Each row was made from one small tree. The marks that hang from a mark follow it in brackets, in the order of their numbers. Every link used is in the known rows. Write each row's tree.
Known rows:
Z_229(Z_114 Z_841(Z_611)): 4.30,1.41,-0.55,-1.63,1.50,-1.00,1.88,-1.64,-0.99,-1.78,-1.96,-2.28,2.07,-0.45,2.04,3.30,-3.69,4.11,-0.68,-1.03,0.57,-1.44,0.87
Z_611(Z_114): 0.14,-0.89,-0.45,1.57,2.19,0.77,1.19,0.64,-0.49,-1.74,-1.54,-0.16,0.79,-0.08,0.62,-0.28,0.23,3.47,-1.14,0.01,-0.67,0.86,2.16
Z_281(Z_611): 0.81,-0.73,-1.51,-0.08,2.52,1.27,0.55,-0.45,-1.33,-1.08,-1.25,-0.34,0.51,0.64,2.60,0.67,1.13,3.03,-1.30,1.22,0.93,-0.24,3.25
Z_611(Z_114(Z_229) Z_281 Z_841): -0.34,-2.82,-1.94,3.32,3.05,0.00,2.14,-0.14,-2.22,1.01,1.08,0.16,2.04,4.68,-0.41,1.14,2.03,4.29,-2.35,0.45,-0.10,1.44,2.08
Z_928(Z_709): -0.70,0.79,1.08,-0.17,2.49,-0.33,0.97,-1.01,-1.34,-0.97,-0.89,-0.71,2.14,0.94,-0.42,0.61,2.80,2.37,-0.12,0.85,-0.56,0.17,1.58
Z_114(Z_611): 0.70,-1.09,1.07,1.27,0.14,1.28,1.06,-1.30,-0.97,-0.10,-1.02,-0.11,0.67,1.02,2.96,0.25,0.99,1.42,-0.92,1.02,-0.22,-1.49,2.26
Z_928(Z_571(Z_611(Z_281))): -0.52,0.50,-2.49,1.21,0.58,0.30,2.15,-0.51,-0.15,0.11,-0.30,-0.66,-2.55,-0.14,-0.37,0.45,2.37,0.03,-1.47,3.15,1.57,0.92,2.95
Z_229(Z_841(Z_611(Z_114))): 3.66,-0.30,-1.28,-0.31,1.20,-1.41,2.48,0.01,-0.36,-2.08,-1.62,-2.47,2.48,0.44,1.99,2.70,-1.62,4.02,-1.56,-0.11,0.76,-0.06,2.27
Z_329(Z_467(Z_928(Z_571 Z_709(Z_611(Z_281 Z_841))))): -1.83,0.72,-2.07,0.81,0.87,1.74,0.36,0.24,-0.70,2.07,0.53,-1.57,-2.33,3.71,-1.14,-0.69,2.05,2.90,0.36,2.44,2.61,-0.15,-0.42
Z_928(Z_571(Z_611(Z_841(Z_229(Z_114)))) Z_709): 0.80,3.04,-1.53,-2.79,2.61,-0.68,1.82,-3.04,-0.21,-0.01,0.66,-3.03,0.91,0.84,-2.48,3.22,3.32,1.38,-0.53,1.87,-0.72,2.27,0.26
Z_467(Z_928(Z_571(Z_611))): -0.29,0.83,-1.75,-0.82,-0.58,-0.91,0.90,-1.55,0.82,-1.27,-0.61,-1.95,-3.18,-1.41,-0.21,0.65,1.56,1.56,1.90,2.99,0.80,0.36,1.44
Z_709(Z_611(Z_114) Z_928(Z_467 Z_571)): -0.74,0.00,-1.60,1.26,0.79,3.74,2.03,2.09,-0.58,1.72,-0.19,1.95,-3.46,-1.11,0.95,-0.77,0.91,0.88,-0.74,4.75,-0.04,-0.21,-1.02
Z_329(Z_467(Z_928)): -0.60,-0.14,-0.36,0.26,0.42,0.91,-1.56,-0.13,-0.03,-1.02,-1.20,-1.96,-2.04,-0.20,1.58,-1.29,-1.14,4.16,1.35,0.32,0.23,-2.42,-0.18
Z_114(Z_229): -0.29,-1.06,1.07,0.18,1.99,-0.59,1.62,-1.79,-1.24,-1.54,0.26,0.90,0.97,1.23,2.07,0.96,1.00,3.24,-0.57,0.90,-2.21,-1.77,0.78
Z_841(Z_229 Z_611): 2.22,2.88,-0.74,0.44,1.68,-2.40,1.57,-1.48,-0.83,-3.08,-2.33,-2.33,1.93,-0.67,3.00,3.70,0.10,0.92,-1.26,1.01,-1.49,0.57,2.01
Z_841(Z_229 Z_611(Z_114 Z_281)): 1.94,1.49,-2.34,3.80,2.06,-1.53,1.37,-0.04,-1.16,-1.84,-3.15,-2.40,2.00,0.84,1.05,4.15,-0.41,0.54,-2.33,0.21,0.31,2.22,2.43
Z_114(Z_229(Z_841)): 1.58,-1.32,0.57,-1.68,2.28,-1.79,2.21,-2.08,-1.62,-1.56,0.78,-0.67,1.79,1.35,2.22,1.94,-0.04,4.75,-0.45,0.63,-1.70,-2.93,0.89
Z_229(Z_114(Z_611)): 1.57,-0.28,1.10,0.92,0.65,2.30,0.54,-1.87,-1.13,0.19,-1.95,0.03,0.69,0.33,1.84,1.05,-1.64,2.12,-0.58,-0.73,-0.29,-1.60,0.52
Z_329(Z_467(Z_928(Z_571(Z_611(Z_114 Z_841)) Z_709))): -0.61,-0.45,-2.36,-1.22,0.34,0.97,-0.32,-0.41,1.28,0.90,0.66,-3.86,-1.41,1.92,-2.13,0.47,1.80,3.60,0.95,1.10,1.78,0.75,-0.89
Z_329(Z_467(Z_928(Z_709(Z_611(Z_114 Z_281))))): -0.55,-0.48,-0.71,2.74,0.30,2.22,-1.23,0.66,-0.15,0.54,-1.48,-1.55,-0.68,2.47,-0.14,-0.49,-0.99,2.51,0.24,-0.13,3.01,-0.74,-0.36
Z_229(Z_114 Z_841): 2.79,0.94,-0.10,-1.76,2.68,-0.13,1.03,-1.48,-1.47,-1.47,-1.39,-1.37,1.14,-0.93,1.04,1.31,-2.75,5.07,-0.12,-0.82,-0.57,-2.01,0.88
Z_928(Z_467): -2.13,0.02,0.36,0.79,2.85,0.83,0.80,-0.25,-0.62,0.69,-0.81,0.09,-0.80,-0.62,0.65,-0.36,1.04,1.95,-0.42,1.24,-0.80,-2.06,-0.04
Z_467(Z_928(Z_571(Z_611(Z_114)) Z_709)): -0.64,0.53,-1.44,-0.62,-0.03,-0.69,0.82,-1.45,1.11,-0.70,-0.93,-3.05,-1.19,0.15,-2.91,1.93,2.45,1.35,2.15,1.83,1.35,1.82,0.41
Z_709(Z_928(Z_571(Z_611(Z_841)))): 1.45,0.54,-2.99,-1.68,-0.07,0.27,1.76,-0.36,-1.11,0.26,1.78,-0.47,-2.03,-1.03,1.16,-0.22,3.57,2.06,-0.30,5.24,-0.37,1.30,2.87
Z_841(Z_229): 0.56,2.28,-0.19,-0.02,3.01,-1.41,0.77,-1.45,-1.30,-2.81,-1.43,-1.34,0.92,-1.39,1.72,1.44,1.18,2.15,-0.58,1.37,-2.75,0.04,2.04

Which tree is each row?
-1.71,0.96,1.54,0.23,2.49,1.52,1.18,-0.56,-0.60,1.07,-0.10,0.78,0.60,1.37,0.40,0.26,1.54,0.38,-0.82,1.63,0.67,-1.49,-0.86 | Z_928(Z_467 Z_709(Z_611))
1.94,-0.65,-3.44,0.03,4.14,0.46,0.67,-0.33,-1.46,-1.18,-0.45,-2.23,2.55,2.08,1.18,2.28,1.93,4.31,-2.11,0.82,-0.15,2.43,3.20 | Z_281(Z_611(Z_114 Z_841(Z_229)))
0.97,2.97,-1.00,1.28,2.04,-0.76,-0.13,-2.30,-2.01,-0.12,-0.88,-1.85,1.08,2.19,-1.03,2.51,0.46,2.19,1.21,0.89,1.26,1.41,0.75 | Z_467(Z_928(Z_709(Z_611(Z_281 Z_841(Z_229(Z_114))))))
1.94,-1.61,-3.28,2.44,1.13,0.22,1.10,-0.38,-0.52,0.13,0.88,-1.50,1.09,1.79,0.32,0.13,1.42,2.29,-2.70,1.01,2.30,2.70,4.53 | Z_571(Z_611(Z_114 Z_281 Z_841))
1.03,-1.59,-1.38,4.04,1.00,-0.49,2.31,-0.02,-1.06,-0.51,-1.63,-0.34,2.07,3.18,1.47,3.51,-0.43,1.67,-2.19,-0.05,1.10,0.61,1.52 | Z_841(Z_611(Z_114(Z_229) Z_281))
1.21,-0.49,-2.03,4.25,1.11,-0.20,1.83,0.94,-0.93,-0.67,-2.74,-0.71,1.50,1.63,1.07,2.06,-0.39,1.26,-2.42,0.11,1.95,1.80,2.86 | Z_841(Z_611(Z_114 Z_281))
-0.97,1.24,-0.93,0.12,0.74,2.92,2.07,1.21,-1.25,1.84,0.40,2.41,-4.00,-1.36,1.95,-1.04,1.62,0.35,-0.22,5.58,-0.28,-1.48,-0.62 | Z_709(Z_611 Z_928(Z_467 Z_571))
-2.60,1.64,-0.42,-0.83,1.35,-1.07,1.03,-1.20,-0.52,-0.30,-1.44,-1.77,-1.36,0.51,-2.65,1.21,3.51,2.34,2.79,2.44,-0.05,0.83,0.07 | Z_467(Z_928(Z_571 Z_709))
-2.06,0.34,-1.41,-0.31,0.62,1.26,-0.28,0.21,0.38,-0.06,-1.19,-1.86,-3.83,-0.12,0.10,-0.96,0.35,3.67,1.46,1.61,0.10,-1.80,-1.11 | Z_329(Z_467(Z_928(Z_571)))
2.45,1.15,-2.52,-1.05,4.31,0.52,0.16,-1.87,-2.06,-0.91,-0.50,-1.90,2.00,1.42,1.58,2.56,0.61,4.24,-1.36,0.63,-0.50,0.99,2.17 | Z_281(Z_611(Z_841(Z_229(Z_114))))
-2.01,1.00,-1.14,1.29,0.43,2.08,0.06,0.29,-0.30,1.29,-1.12,-1.13,-2.97,2.36,-0.89,-0.49,0.88,1.78,0.63,2.10,2.78,-1.16,-0.98 | Z_329(Z_467(Z_928(Z_571 Z_709(Z_611(Z_281)))))
3.16,-0.48,-2.25,1.84,1.44,-1.33,2.21,0.42,-1.15,-0.86,-1.97,-2.41,2.20,1.41,1.44,2.76,-1.51,3.11,-2.07,-0.06,2.16,0.47,3.03 | Z_229(Z_841(Z_611(Z_114 Z_281)))
0.39,-2.25,-2.17,3.59,1.42,2.69,1.52,1.08,-2.53,3.14,2.07,2.34,-0.20,3.13,1.76,0.24,1.14,2.18,-1.89,3.60,0.87,-0.28,0.08 | Z_709(Z_611(Z_114(Z_229) Z_281 Z_841) Z_928(Z_467))
-0.95,-1.72,-2.53,1.82,0.49,1.81,1.55,-0.14,-0.71,2.68,0.54,0.14,-2.98,-0.12,-0.78,1.70,1.92,-0.04,-0.33,4.13,0.47,-0.68,-1.03 | Z_709(Z_928(Z_467 Z_571(Z_611(Z_114(Z_229) Z_281))))
-0.62,0.55,-2.61,1.21,-0.36,-0.80,0.72,-1.11,0.02,-0.31,-0.98,-1.83,-3.58,-0.32,-0.90,0.69,1.66,0.73,1.41,3.10,2.11,0.66,2.15 | Z_467(Z_928(Z_571(Z_611(Z_281))))
1.34,-0.74,-0.78,2.56,1.43,2.20,0.84,-1.61,-2.37,2.11,-0.61,-0.31,1.12,3.02,0.70,0.91,-0.17,2.61,-1.54,-0.11,1.13,-0.13,1.71 | Z_229(Z_114(Z_611(Z_281 Z_841)))
3.39,-1.73,-1.65,2.32,0.21,1.46,1.75,0.58,-2.61,-0.11,0.62,1.58,0.51,1.54,2.94,0.95,-1.32,2.83,-1.42,2.79,1.10,-0.98,1.87 | Z_709(Z_611(Z_114(Z_229(Z_841)) Z_281) Z_928)
1.62,0.15,-0.43,0.35,1.62,-0.19,1.18,-2.36,-1.74,-0.05,0.36,-1.75,2.07,1.88,2.61,1.72,2.54,2.37,-1.30,1.56,-1.43,0.12,2.39 | Z_114(Z_611(Z_841(Z_229)))
-0.87,0.01,-2.72,0.94,-0.54,1.19,-0.76,-0.25,0.63,0.76,-0.68,-2.60,-4.24,0.15,-0.17,-0.52,0.06,1.88,0.76,1.89,2.47,-1.26,0.23 | Z_329(Z_467(Z_928(Z_571(Z_611(Z_281)))))
2.45,3.26,-1.48,2.64,2.27,-1.11,0.94,-1.67,-1.64,-1.55,-3.49,-1.99,1.63,0.01,1.26,4.76,-2.06,0.52,-1.53,-0.27,0.05,0.69,1.25 | Z_841(Z_229(Z_114) Z_611(Z_281))
3.05,-2.71,-1.82,1.35,0.52,-0.64,1.57,-1.50,-0.36,-0.70,0.55,-1.72,1.62,1.59,0.93,2.42,-1.10,2.20,-1.94,0.01,1.78,-0.41,2.65 | Z_571(Z_611(Z_114(Z_229(Z_841)) Z_281))
2.48,-0.13,-3.40,2.08,2.03,-0.86,0.84,-1.15,-0.82,-0.92,0.46,-2.66,1.67,1.11,0.26,1.77,1.49,1.62,-2.43,0.97,0.98,3.12,4.20 | Z_571(Z_611(Z_114 Z_281 Z_841(Z_229)))
3.94,1.24,-1.46,0.60,1.60,-0.84,1.77,-1.13,-1.78,-0.54,-2.36,-2.06,1.76,0.71,1.33,3.43,-3.41,3.21,-1.43,-0.89,2.00,-1.04,1.51 | Z_229(Z_114 Z_841(Z_611(Z_281)))
3.23,-0.70,-0.28,0.98,1.11,1.32,0.88,-2.01,-2.13,1.18,-1.80,-1.54,1.11,1.30,1.12,2.23,-2.76,2.93,-0.94,-0.81,1.62,-2.48,1.27 | Z_229(Z_114(Z_611(Z_281)) Z_841)
2.90,3.48,-0.49,0.10,2.09,-1.42,1.09,-2.17,-0.98,-2.80,-3.07,-2.25,1.92,-1.15,2.07,4.45,-2.25,1.45,-1.00,-0.40,-1.65,0.36,0.54 | Z_841(Z_229(Z_114) Z_611)
